What can hang from each mark
pufibod: medi nevek
dilukap: medi moki
bipum: pesel
nevek: bipum
lonu: medi rezi
moki: lonu pufibod
medi: dilukap lonu pufibod

Each row was made from one small tree. The marks that hang from a mark follow it in brackets, in alphabetical order. Every link used is in the known rows. Write each row's tree.
Known rows
pufibod[medi]: [ 14.8   5.1   7.1  11.7   0.9  -2.1  -8.5  19.8  -8.2  10.4 -14.7  24.4
 -33.9 -24.8   0.4 -26.4  -1.0  -2.5 -10.1 -15.4]
medi[dilukap lonu pufibod[nevek[bipum[pesel]]]]: [-27.6 -35.0  33.1 -22.1   5.1   8.6 -51.3  30.1 -38.1 -48.1  20.3  10.1
 -43.8 -25.7   4.5  -4.1  -8.9   6.6  21.4  -4.4]
lonu[medi[dilukap[moki]] rezi]: [ 19.2 -28.6   1.1  35.0 -26.2   4.4   5.2  -5.4  -0.2 -35.5  26.8 -11.2
   4.8 -18.5   7.8  16.8 -10.7   2.0  -7.0  37.1]
nevek[bipum]: [ -5.8   0.0  28.6  -1.6  11.4   2.9  -8.8  13.2  19.3  -6.0  -8.6  24.4
  -8.8 -21.0   3.6 -11.9  -4.1 -13.4 -10.1  -4.7]
pufibod[medi[dilukap[moki]] nevek[bipum[pesel]]]: [-21.7 -20.4  23.0 -18.7  19.0   5.5 -32.8  38.7 -28.6 -33.8  17.5  15.8
 -29.1 -14.2  13.6 -45.1 -18.8  12.1  21.7 -12.3]
lonu[rezi]: [ 14.9  -0.9  -6.1  21.3 -11.7   1.6  -3.3   6.3  10.3   1.3  -2.2  15.8
   7.8 -20.2   5.5   4.6  10.9  -2.4 -21.9   8.7]
lonu[medi[dilukap pufibod[nevek[bipum]]] rezi]: [  6.2 -30.9  12.7   6.1 -31.7  14.9 -13.0  -0.8 -31.6 -33.1  28.8   7.9
  -1.2 -40.3   6.8   1.2 -18.0   3.6   0.8  -4.0]
dilukap[moki[lonu[medi[pufibod] rezi]]]: [ 17.9 -25.5  -8.3  42.9 -12.1   3.8  -8.6  18.3   0.2 -29.4  12.9 -16.7
  14.8 -24.1   7.7  11.8   1.0 -12.0   8.0   4.8]
moki[lonu pufibod[medi nevek[bipum[pesel]]]]: [-13.6 -14.0 -15.9 -11.0  10.7  -8.2 -46.9  39.8 -32.7 -10.7  -8.3  29.8
  11.2 -42.3   7.6 -32.4  24.2 -21.0  38.8 -49.1]
pufibod[medi[dilukap lonu[rezi]] nevek]: [ -2.5 -20.5   4.4  -3.8  -3.2  13.1 -27.5  32.9 -48.9 -24.3  11.0  22.6
 -32.6 -16.9   1.5 -15.9   7.5  24.2 -10.1  -1.3]
pufibod[medi[dilukap lonu] nevek[bipum]]: [-19.8 -19.7  29.7 -20.0  13.3  14.4 -33.4  37.6 -42.8 -30.8   6.3  30.0
 -43.4 -17.4   1.5 -28.1  -5.1  17.1  -1.8 -11.2]
medi[dilukap[moki[lonu[rezi]]]]: [ 16.9 -22.6   7.6  17.5   5.2  -6.8   1.5  27.1  -0.9 -35.9  10.4 -11.1
  -1.0  11.7  11.3  17.2   6.8   3.8   6.5  46.0]
lonu[medi[dilukap] rezi]: [ 18.4 -24.0   2.2  28.7 -30.1   0.9   5.5 -13.7  -6.8 -22.0  18.9   5.8
   0.3 -25.9   9.3  15.1  -0.6  -0.7  -9.3  26.7]
lonu[medi[pufibod]]: [ 19.6 -12.5  10.6  25.4 -23.2   6.8  -5.1  -4.7  -6.3  -3.6   8.1   1.4
 -21.0 -51.1   1.9  -2.2  -8.9 -18.5   4.0 -18.8]
pufibod[medi[dilukap lonu] nevek]: [ -2.4 -17.1  15.5  -7.8   6.0  11.4 -25.3  37.3 -47.0 -20.4   7.0  20.0
 -47.6 -16.2   1.5 -20.9   7.2  18.4  -0.6  -5.9]
dilukap[medi[pufibod]]: [ 19.7   0.3  22.4  23.0  11.2 -10.7 -21.5   9.0   3.7  -0.9  11.4  -6.4
 -21.6 -19.1  15.9 -17.3  -9.8 -28.2   3.3  -4.3]
medi[dilukap[moki] pufibod[nevek]]: [ 18.7 -19.9  26.6  -9.7   1.7  12.4 -13.2  39.6 -26.6 -34.1  25.7 -19.8
 -28.4 -10.1   1.3  -5.1 -19.6  10.8  15.5  14.3]
medi[dilukap[moki] lonu[rezi] pufibod[nevek]]: [  1.9 -37.4  13.8   1.7  -8.9  18.5 -36.6  38.1 -37.9 -57.5  30.5 -17.7
 -21.2 -14.0  -3.2  14.7 -13.5  23.2   0.3  24.9]
dilukap[medi[pufibod[nevek]] moki[lonu[rezi]]]: [ 16.2 -19.5   1.1  36.3  15.4  -0.2 -28.4  35.4 -11.7 -30.3  30.4 -28.0
  18.2  -5.2  22.4 -12.1  -3.3 -19.4  15.8  -1.4]

Which tree is each row?
[ 17.1 -29.4   3.7  13.9 -35.8  13.7  -8.7  -0.7 -34.5 -26.4  29.4   1.7
  -4.2 -40.9   6.6   5.1  -8.6   4.1   1.4  -0.9] => lonu[medi[dilukap pufibod[nevek]] rezi]
[  3.2  -9.6   9.0  37.9  11.0  -8.3 -28.5   4.2   8.4 -15.2  13.6   0.1
  -7.7 -10.1  16.6  -0.2   8.4 -18.7 -15.4  17.5] => dilukap[medi[lonu[rezi]]]
[ 13.7 -32.5  -6.0  22.3 -22.1   3.7  -8.9  12.7 -35.5 -25.3  16.5   6.1
   8.5 -28.1  14.5  11.6  18.9  -7.9  15.8  -5.2] => moki[lonu[medi[dilukap pufibod[nevek]] rezi]]
[  0.5  -5.5  24.2 -14.1   1.3  17.7 -21.5  28.4 -17.7  -5.9   6.3  14.8
 -16.8 -38.3   0.5 -22.3  -9.5  -6.1   3.5 -35.7] => medi[pufibod[nevek[bipum]]]
[  2.2 -30.6  11.5  20.2  -1.6   2.9 -19.4  22.1  -3.4 -53.4  16.9 -11.7
 -16.4   4.4   0.5  27.4  -2.5  17.0 -12.6  57.6] => medi[dilukap[moki] lonu[rezi]]
[ 16.3 -30.1 -26.5  12.2 -21.7  -0.7 -17.9  15.5 -36.1 -24.4  16.3   6.0
  35.1 -38.7   7.5  12.4  33.5 -15.8  25.5  -5.8] => moki[lonu[medi[dilukap] rezi] pufibod[nevek]]
[  3.0 -18.3   8.0   9.8  -7.6  -3.7 -23.3  19.9 -27.7 -24.4  -3.7  22.7
 -39.3 -11.4  -1.0  -2.2   0.0  17.5 -15.3  18.0] => pufibod[medi[dilukap lonu[rezi]]]
[ 19.2 -33.9   3.2  19.9 -31.4  16.3  -9.6   7.5 -28.1 -39.7  37.5 -15.3
   0.6 -33.9   4.2   7.0 -19.6   7.4   3.3  10.2] => lonu[medi[dilukap[moki] pufibod[nevek]] rezi]
[  6.8  -4.7 -10.2  -6.2  -1.9   6.8 -39.3  34.0 -31.9  -4.4  -3.9  16.7
 -15.8 -46.9 -12.3 -21.2  13.8  -4.1   5.8 -29.6] => moki[pufibod[medi[lonu] nevek]]
[ 11.1 -15.5  -3.5  39.6  12.1  -9.6 -42.5  19.1  13.6 -39.0  24.0 -30.4
  13.5 -13.7   4.2   3.0  -6.4 -21.3  -0.8  29.2] => dilukap[medi[lonu[rezi]] moki[pufibod]]
[  6.2 -35.0  15.0  13.2 -11.9   5.4 -32.9  27.7 -20.1 -58.4  19.0 -17.0
 -26.8  -9.7  -6.4  25.9 -20.0  18.5  -5.1  40.4] => medi[dilukap[moki] lonu[rezi] pufibod]
[ 16.1 -26.7 -10.1  35.8 -10.9  12.0 -10.1  25.5 -10.5 -29.0  19.7 -16.6
  18.9 -26.0   9.3   4.6   4.6  -9.0  11.4  -5.8] => dilukap[moki[lonu[medi[pufibod[nevek]] rezi]]]
[ 14.6  -7.9  -4.8  16.5   3.4  -1.1 -30.2  32.4   1.4 -24.3  -0.9  -9.9
 -12.4 -27.9 -13.5  -7.0  -7.7  -4.5   3.0   6.4] => dilukap[moki[pufibod[medi[lonu]]]]
[ -3.3 -11.0  -4.4   7.0  -3.5  18.2 -31.1  31.6 -37.4  -7.6   3.1  27.3
 -22.0 -31.4  -0.4 -24.2  13.0  14.8 -15.9 -26.6] => pufibod[medi[lonu[rezi]] nevek]
[  2.2 -23.1   7.6  17.5  -6.3   8.4 -13.8  16.7 -20.2 -14.3   4.2  12.8
   1.6 -40.0  11.5  -5.1  15.0 -23.2  19.5 -34.0] => moki[lonu[medi[pufibod[nevek[bipum]]]]]
[  2.5 -27.6  -6.0  23.0 -18.0   9.3 -16.3  12.0 -23.6 -19.4   8.7  15.8
  20.6 -40.6  12.7   1.4  14.1 -16.1   9.8 -29.9] => moki[lonu[medi[pufibod[nevek[bipum]]] rezi]]
[ 16.0 -17.9 -21.4  14.7 -10.0   2.6 -17.5  19.7 -25.1  -6.1   6.6   5.4
  23.9 -49.7   4.2   0.0  38.1 -30.9  31.4 -30.8] => moki[lonu[medi] pufibod[nevek]]
[ -5.9 -23.7  20.7  25.8  16.7  10.3 -47.9  30.0  -6.0 -48.1  35.3 -24.4
  -1.6 -14.3  11.3 -12.3 -25.0  -9.5  -1.8   3.1] => dilukap[medi[lonu[rezi] pufibod[nevek[bipum]]] moki]
